(in the rows, 128 means zero)
Known rows, with every way that one mark hangs from another:
(z440 (z631 z642 z928)): [151 100 111  85 159 145 105 141 112 128 145 191 142  94 174 129 145 175
  87 146 148  43 125  70 204 127 142 118  94  95 131 151 177 127  75 164
  36 150 144 148 116 171 114 145 123  97 141  82 113 121 164 140 133 117
 118 130  87 116 112 100 173 134 159 120 126 134 125 115 110 117 128 146
 142 158 118  77  90 118  87 164 156 187]
(z681 z155 (z928 (z631 z642))): [170 135 182 118 147 148 118 127  86 142 138 113 169 114 106 130 156 176
 200 148 157  95 170 161 147  95  45 115 125  96 156  85  99  65 101  82
 145 117 150 148 123 143 131 118 130  98 133 156 120 121 126  98 188 150
 100 136 154 144 100  92  84 144 114  71 127 119  86  74 100 173 113 157
 129 129  96 113 115 148 141 152 116 170]
(z631 z642 z928): [152 107 125 106 157 143 103 130  98  81 157 183 129 130 156 138 138 173
 119 128 169  99 109 131 160 143 126 101 109  90 161 168 159  74 112 148
  77 153 120 142 119 164 119 143 136  82 141  84 123 121 206 124 128 131
 111 132  91 110 108  94 168 125 180 116 116 100 112 102 102 123 136 134
 123 167 117  83 107 138  80 169 152 157]
(z155 z681): [110  82 104 108 109 115 167  96 162  68 153 145 122 170 124 107 145  85
 126 100 181 134 127 181  92 145 143 150 114 117 124 118 187 151 128 135
  93 152 121 119 126 102 174 113 113 120 131  87 156 148 126 114 148  93
 125  98 109 113 130 143 140  97 123 158 156 148 114 144 129 106 152 108
 136 134 142 122 106 139 124 118  95 104]
(z440 (z631 z642 (z928 z522))): [155 129 169  80 204 114 126 182 131 138 130 176 180  84 186 143 145 162
  71 149 117  84 133  65 207 123 142  95 117 126 132 159 165 162  91 157
  34 111 166 163 120 179 107 149 158 127 147  95 106 104 167 148 137 138
 144 134  83 131 101 122 179 131 148 146 116 122 150 130 137 110 129 147
 153 133 109  79  94 151  90 183 164 199]
(z681 z155): [122  90 123 101 125 133 109 108 107 155 153 181 144 157 116 142 169 114
 147 127 160  68 153 158 116 132 171 142 114  88 147 119 164 133 141 154
 113 140 140 150 113  99 153 137 116 119 137 141 100 131 116 105 158 134
 121 129 150 130 145 121 126 147 133 121 116 128  85  73 173 107 161 133
 156 133 106 136 128 146 136  97 140 116]
(z522 (z155 (z681 z11))): [109 108  64 153  53 137 138  95 121  89 150 102  61 170  91  94 111  95
 110 123 159 150 152 157  66 167 127 162 121 114 144 121 191 148 170 155
 143 165 138 132 139 138 181 123 113 130 149  99 154 150  89 155 137 100
 129  96 158  80 173 160 104 103 132 161 131 155 133 113 106 124 139 117
 107 146 158 137 129 109 121  87  93  66]
(z522 (z155 z681) (z928 z631)): [ 49  67  88 161  85 111 135 132 164  80 189  58  56 180  84  39  84  63
  87 156 175 189 155 252  92 112 186 169 158 121 101  75 133 105 121 137
 171 181 125 118 102 142 183 106 104 120 128  92  80 179 107  94 133  48
 168  92 186 136 135 149 106 102 138 122 172 169 141 182  79 137 138 109
 125 127 129 174 130 167 200  96  44 100]
(z928 z522 (z681 z11 z155)): [136 170 169 121 118 127  89 136 121 203  97 127 135 118 116 172 152 115
 158 106  91 112 139 101 117 139 115 130 130 152 132 125 104 170 165 121
 189 103 138 125 149  88 130 129 139 167 128 194 142 103  80 154 111 182
 131 143 156 134 147 146  97 146  97 154 100 117 127 121 213 114 138 129
 130 101 127 155 154 108 129  98 144  96]
(z681 z11 (z928 z522 z631)): [155 194 189 166 135 114 157 139 129 145  77  70 162 125 126 143 153 152
 173 111 109 150 126  80 140  99  51 130 172 163 115  77 104 111 161  77
 138  79 149 141 116 111 103 134 142 166 143 149 128 130  86 141 182 169
 140 143 118 141 126 138 132 146  94 122 159 109 133 135 126 147  96 129
 136  79 128 135 160 132 158 137 132 130]
(z155 z522 (z681 z11)): [151 135  78 166 100 121 198 106 162  95 161 129 105 171 121 117 147  98
 140  96 133 113 115 138  82 164 107 167 110 179 137 132 192 122 157 109
 123 137 127 135 145 135 188 129 128 140 134  86 172 106  77 148 182 107
 123 112  94  93 174 190 171 100 126 193 139 148 138 101 126  60 136  80
 154 161 133 105 103 100 127 113 114  58]
(z642 (z631 (z928 (z522 z155)))): [104 132 103 126 173 107 160 140  97  91 129 135 191 138 143 111 103  91
  42 168 117 196 139 125 121 135 227 120 167 108 136 156 101 177 149 204
  56  99 140 145 111 171  80 127 137 115 138  99  67 169 172  99  91 109
 155 107 151 109 136 114 126 149 161 110 108  96 151 103  87 143 128 139
 129 101 130 155 158 167 142 132 131 154]
(z681 z928): [125 105 135 135 145 134 149 103  89  67 133 149 161 139 138  99 158 136
 155 116 168 106 135 126 115 123 110 169 147  95 154 121 168 114 113 117
  77 143 122 130  98  90 146 118 103 121 139 114 120 145 147 116 178 122
 129 158 113 126 119 103 157 143 133  96 152 110  88  66 113 150 123 142
 154 120 126 122 127 140 126 140 144 148]
(z522 (z155 (z681 z928))): [116  81 112 165 101 129 196  93  98  46 155 107 122 141  99  62 100 111
 125 145 169 152 161 189  54 141 126 167 123  91 152 124 175 146 111 138
 115 168 135 119 126 110 185 112 100 104 123 109 147 158 129 101 148  73
 137 120 156  84 133 104 113 114 138 121 138 140 116  81  76 177 129 140
 141 133 137 123 129 151 130 115  95 127]
(z631 z642 (z928 (z681 z11))): [157 144 108 123 100 158  75 126 107 128 105 156  72  99 141 160 116 174
 146 107 126 104  90  80 141 145  69  99 100 114 144 161 127  76 120 121
 130 148  97 107 147 146  97 124 127 111 128 135 170  99 166 163  92 154
  87 145 104 110 128 105 139 120 147 116 116 113 126 137 114 125 108 122
  65 175 147  94 123  69  75 155 157 115]
(z928 z522 z631 z681): [ 87 131 183 125 130 110 138 144 202 157 137 100 157 153 133 149 113  80
 147 122  90 173  92 163 149 104 137 127 170 167  66  83  75 166 133  80
 177  91 122 132 128  97  82  95 138 156 107 133 114 145 126 101 108 133
 152 130 111 188  88 149 124 121  99 131 148 138 144 205 171 138 139 129
 148  57 130 166 129 154 156 112  97 136]
(z440 (z631 z642 (z928 z681))): [138  94 102  71 144 147 104 126 132 145 130 177 130  71 167 131 118 159
 101 146 110  64 117  72 187 117 136 103  85  96 110 156 135 142  59 146
  74 152 113 113 144 130 108 120 124 107 117 109 145 114 153 129  84 118
  94 143  86 135  91  98 153 127 150 104 120 142 133 148 113 138 125 151
 111 160 129  87  79  89  79 162 145 188]
(z681 (z155 (z522 z928))): [114  77 103 147 157 108 127 145 101 127 204 168 116 160 116  90 155  92
 119 150 151  70 162 179 105 137 218 183 128 147 161 129 183  79 112 142
 161 170 142 147 103 118 197 158 130 121 128 126  59 110 103 117 186 109
 148 161 161 135 168 159 156 151 156 135 125 124 109  45 154  59 156  97
 183 156  80 142 120 173 191 115 124 104]
(z928 z631): [ 98  94 135 127 122 133 129 112 153 119 163 125 133 178 128 135 148 105
 145 127 152 130 108 179 150 108 138 138 152 109  93  83 126 111 142 105
 109 117 133 147 105  97 109 107 114 130 142  88  88 160 124 100 159 128
 133 113 116 163 123 139 142 130 122 109 165 141 108 152 134 124 134 120
 149  93 129 140 116 144 158 107  92 123]
(z631 (z928 z681)): [104  96  94 126 133 135 119 109 132 109 132 171 113 117 149 140 125 136
 130 114 123 126  90 140 128 122 198 123  98 110 113 167 113 123 104 158
 117 157  78 100 118  92 118 136  93 113 109 130 122 128 175 114  86 113
 109 139  91 136 125  99 158 130 138 110 129 117 117 151 126 133 132 130
 126 138 135 118 136 120 114 132 163 138]
(z928 z522 z631 (z681 z11)): [106 172 178 145 105 132 110 137 183 185  98  71 129 143 124 169 133 101
 161 102  79 167  92 111 154 102  92 124 167 178  77  83  68 148 166  70
 186  80 116 122 144  96  82 102 139 180 123 147 141 127  94 139 120 162
 137 127 120 169 120 167 122 125  85 137 150 138 155 209 164 133 118 120
 117  74 150 162 155 106 153 104 104  96]

Rows:
[129 160 115 173 124 104 150 137 132 109 109 104  79 129 117 104  91 137
  74 124 110 183 142 137  86 160 168  98 112 150 138 170 142 149 163 174
 132 132 151 135 134 166 169 172 143 128 133 127 145 126 127 156 110  96
 164 101 132  87 158 147 122 111 133 191 102 125 160 144 101 121 128 115
 130 139 143 119 171 139 121 112 144 111] => (z631 (z928 (z522 (z155 (z681 z11)))))
[107 103  53  94 138 130 136  96 132  89 107 156 159 126 150 139 116 112
  98 130 119 162 104 131 126 121 192 124 135  99 103 157  88 145 107 172
  80 120  67  80 126 116  75  83  99  99 110 120 119 162 169  88  73 114
  95 123 119 135 118  98 119 135 138  67 141 113 118 123  95 148 115 124
  96 133 152 143 133  99 135 124 131 138] => (z642 (z631 (z928 z681)))
[109 140 117 102 174 104 148 136 157 104  80 144 197 108 157 153 117 101
  87 126  89 200  96 102 126 126 188 101 150 145  99 151  69 178 124 160
  92  88  96 100 126 124  57 104 131 125 107 130 111 144 173 100  72 127
 130 128 110 147 109 113 119 137 126 101 125  96 149 158 118 148 120 118
 117 113 136 149 150 138 143 135 139 156] => (z642 (z631 (z928 z522 z681)))
[144 156  89 121 119 148  78 102  97 194  83 153  85  98 112 176 142 178
 156 107 104  77 127  96 117 126 153 111  70 114 140 175  95 108 134 160
 172 139  98 100 143  98 142 150  99 116 108 207 138 110 119 135  91 153
  95 139 132 133 151 103 107 148 117 120  96 118 104 106 160 128 122 130
 107 161 133 119 162  79 133 101 188  95] => (z631 (z928 (z681 z11 z155)))
[133 155 206 146 172 111 183 140 139 113 116  96 198 128 134 122 147 123
 160 130 127 170 129 141 146  93 107 127 178 149 108  82  98 123 125  83
 115  85 154 142 105 108 105 123 134 144 128 126 105 145 127  97 176 138
 157 142 117 161  99 133 135 143 104 112 157 110 122 133 128 159 114 138
 178  65 113 146 152 169 155 139 133 159] => (z681 (z928 z522 z631))
[149 110 107  58 147 149  87 130 105 198 124 181 146  58 145 149 134 178
 122 157 104  46 151  85 192 120 145  99  60  91 124 156 122 146  64 169
 117 157 126 110 145 135 133 135 125  98 109 165 134 103 136 122  88 131
  92 136 123 144 104  85 108 137 131 101  88 141 115 103 138 138 135 155
 113 161 109  98  94  96  97 145 164 177] => (z440 (z631 z642 (z928 (z681 z155))))
[134 140 140 125  71 164  75 119 146 157 128  94 105 140 114 166 118 134
 181 120 127 117 101 109 158 108  18 127 141 131 109  81  91  83 144  54
 169 121 104 124 160 121  80  91 139 143 129 129 170 124 117 142 114 164
  92 129 127 146 113 133  97 112 112 100 148 145 133 181 124 136 113 127
  71 123 152 129  97  71 113 133  78 105] => (z928 (z631 z642) (z681 z11))
[150 151 107 167  93 139 137 118 153 226 148  95 103 146  93 157 152 112
 206 124  71  98 128 135 132 109 119 142 110 178 103 110  80  95 160  81
 234 111 126 126 157  79 139 131 130 145 110 178 129  99  56 123 138 150
 111 127 143 160 152 172  96 142  93 130 110 156 112 111 162  90 127 109
 137 124 123 145 129  89 174  84 118  69] => (z928 z631 (z681 z11 (z155 z522)))
[138 174 184 123  97 134  91 154 172 178 111  77 134 132 128 171 114 125
 165 119 106 165  89 102 162 118  16 100 163 170 101  76  72 117 154  47
 180  80 128 133 152 146  68  97 173 169 133 137 159 112 116 158 115 177
 120 130 124 145  94 153 100 111  98 132 134 134 158 204 148 130 119 129
  90  99 144 140 116 112 108 149  87 110] => (z928 z522 (z631 z642) (z681 z11))
[125 121 173 133 108 120 168 153 166 104 172  73 136 161  98  92  81  87
 119 164 139 205 149 204 107 138  87 106 159 146 121  83 114 153 135  87
 159 113 157 159 152 198 132 118 167 130 137  85 144 144 134 122 134  89
 161  84 162 122  97 157  87  84 123 165 119 161 158 180 101 154 154 135
 122 108 121 146 108 176 116 127  40 143] => (z928 (z522 (z155 z681)) (z631 z642))
[136 127 138 140 151 115 160 163 124  74 158 131 128 121 133  94  72 130
  74 152 137 187 148 184 108 162 140  75 113 130 156 172 141 148 105 154
 108 146 153 153 146 209 156 165 158  99 119  87 146 120 193 132  96  95
 154 102 142  89 111 119 120  98 167 176  87 120 165 137  91 143 152 135
 119 158 117 107 122 184  86 152 109 163] => (z631 z642 (z928 (z522 (z155 z681))))
[114 142 128 158  85 115 159 132 138 116 126  85  96 161 104 105 106  89
  92 120 131 175 150 144  82 166 124 144 152 154 143 116 171 180 180 136
 144 124 155 147 134 149 176 137 139 159 139 115 154 138  89 163 137 115
 158  98 152  86 162 172 107 101 117 197 118 140 159 138 127 115 149 118
 131 120 146 149 136 139 118 102  97  74] => (z928 (z522 (z155 (z681 z11))))
[155 163 130 154  87 129 189  92 157 101  82  54 109 124 104 109 143 149
 172  96 142 150 138 139 108  97  26 135 115 143 109  94 125  90 135  83
 144 121 125  99 132 116 155 114 109 128 133 134 163 141  64 113 178 114
 110 103 116 123 129 128 108 108  74 125 173 147 118 149  82 146  89 120
 130 127 151 115 143  83 159 123 100 110] => (z155 (z681 z11 (z928 z631)))
[167 129 153 171 163 126 199 127 106 154 165 122 170 133 107 110 164 133
 201 147 112  96 160 173 121  95 133 156 116 156 134 110 110  76 109  87
 156 105 145 156 121  95 157 150 129 110 122 158  94 116  83  75 200 127
 122 147 136 150 130 129 130 157 118  99 127 126  91  44 118 126 116 130
 196 125  85 132 130 157 188 114 140 137] => (z681 (z155 z522) (z928 z631))
[132 134 112 117  74 154  76  98 116 193 104 143  99 122 107 164 149 127
 175 105 127  65 131 108 110 134 122 144 107 115 134 122 124 131 153 131
 198 139 120 108 147  73 139 124 107 149 122 185 152 118  83 140 109 163
 100 132 149 121 149 132  96 138 102 123 113 131 100  96 184 123 134 124
 106 133 134 149 134  87 126  87 142  74] => (z928 (z681 z11 z155))
[109 127 142 124 167 113 131 137 158 126 114 151 148 107 159 147 111 127
 115 120  88 152  94 131 132 130 198 104 127 145 109 171  91 149 113 143
 122 116 108 118 119 105 105 149 123 135 101 136 124 115 180 118  79 121
 153 147  87 151 110 117 149 134 138 144 125 104 143 160 155 137 137 126
 149 120 130 127 162 148 120 134 170 152] => (z631 (z928 z522 z681))
[158 141 182 110 199 121 124 165 110 104 136 172 163 128 161 139 135 156
 106 132 142 136 111 118 165 148 126  78 138 126 156 168 146 117 119 130
  78 118 147 169 114 190 107 158 167 114 132  93 120 108 211 144 128 137
 140 136  93 123 106 111 164 126 174 147 114  90 141 135 123 113 140 137
 136 137 109  97 128 171  81 175 171 175] => (z631 z642 (z928 z522))
[ 53  94  84 177  44 151  54 127 125 148 147  48  31 153  75  82  74  87
 119 156 134 154 131 162 120 101 155 181 169 123  97  69  96  85 151 109
 210 175 110  97 112  96 124 101 104 148 125 141  88 166  79 140 103 110
 154 138 202 154 154 140  83 133 123  87 155 158 141 189 112 142 109 116
  81 102 154 189 137 104 193 100  62  79] => (z522 z155 (z928 z631 (z681 z11)))
[131 147 109  90 200  92 166 142 123  95 103 158 206 134 177 141 143 114
  70 129 124 184 110  93 131 128 199 107 160 131 122 160 112 165 143 178
  39  75 129 134 107 156  69 124 135 115 135 100  85 156 167 108 112 133
 138 115 109 129 127 113 150 141 146 119 136  93 130 122 116 115 128 120
 142 116 123 141 150 160 142 140 146 165] => (z642 (z631 (z928 z522)))
[ 93 109 102 123  85 134  37 124 103 171 108 116  61 123 104 128 139 120
 141 119 146  84 148 121 112 118 139 181 127 126 140 104 134  97 130 140
 211 168 115  89 120  76 166 122 106 141 120 186 114 120  76 147 114 147
 121 156 171 136 161 127  98 140 119 110 137 133 116 119 167  98 132 109
 103 140 125 165 149 101 179 104 126  75] => (z522 (z928 (z681 z11 z155)))
[128 133 134  95 191 104 157 165 141 150 112 167 179  97 185 138 154 144
  57 132 102  80 121  65 188 113 211 116 114 133 102 163 160 183 104 181
  44 111 153 152 101 128 121 164 131 139 142 107  79 123 128 125 136 124
 160 126  77 149 116 135 188 143 138 153 132 127 142 132 158 104 131 135
 185 115 111 111 130 151 130 144 182 186] => (z440 (z631 (z928 z522)))
[ 85 105 134 139 111 103 180 132 153  90 160 111 132 173 117  79  96  68
  80 137 138 189 150 203  67 163 167 150 154 134 134 117 163 198 145 145
 132 127 159 150 134 144 164 132 133 139 132  91 139 154 130 129 124  90
 175  98 150 103 127 160 121 101 133 192 118 138 152 134 134 136 164 127
 152 110 122 155 130 183 119 110  88 123] => (z928 (z522 (z155 z681)))
[171 153 132 138 121 142 115 102  50 150  83 131 128 113 113 140 182 172
 186 106 154  60 172  88 107 128  81 152 112  98 188 125 152  96 147 128
 126 135 140 128 117  88 166 145 109 128 143 181 138 116  74 144 185 170
 102 146 148 101 160 111 108 161 116 105 120 110  79  31 140 131 112 141
 133 142 114 117 154 106 136 122 172 110] => (z681 z11 z155 z928)
[155 142 105 100 113 154  78 129 115 163  93 147 114  62 161 160 133 182
 119 131 109  63 114  24 191 125  91 115  89 107 120 146 134 121  99 137
  85 156 114 105 144 133 102 129 124 128 131 136 160 101 117 160  97 153
  81 142  99 118 125 104 137 136 126 117 119 151 139 140 116 128 103 145
  89 158 148  82  82  48  80 152 167 146] => (z440 (z631 z642 (z928 (z681 z11))))
[143 139 184 108 175 122 114 158 130 116 127 160 148 100 159 148 107 151
 119 131 112 152  98 131 147 143 115  82 126 137 131 163 101 129  99 120
 130 114 119 127 133 148  92 140 151 120 113 119 143 102 205 140  83 144
 128 151  95 142  94 111 142 124 151 130 100 103 154 163 134 131 134 136
 113 139 127 109 129 155  78 173 155 169] => (z631 z642 (z928 z522 z681))
[137 130  91 177  74 136 161  81  87  67 114  83  83 132  85  80 108 135
 139 124 163 159 167 139  63 149  85 169 130 106 158 117 167 124 145 139
 124 169 140 111 137 131 186 126 105 129 142 131 167 151  84 143 155 105
 126 122 164  70 164 124 100 113 126 140 138 146 118  82  78 154 107 133
 114 143 161 120 140 108 132 110 106  95] => (z522 (z155 (z681 z11 z928)))
[162 182 166 125 145 132  80 157 119 146  82 132 121  89 156 160 112 175
 123 109 101 133  94  62 150 143  73  73 122 156 148 159 108 115 131 110
 148 108 116 121 155 161  87 139 153 136 115 145 166  85 167 168  93 167
 119 148  99 120 117 127 128 127 133 146  98 102 157 163 136 122 111 127
  85 142 135  97 135  99  79 171 169 127] => (z631 z642 (z928 z522 (z681 z11)))
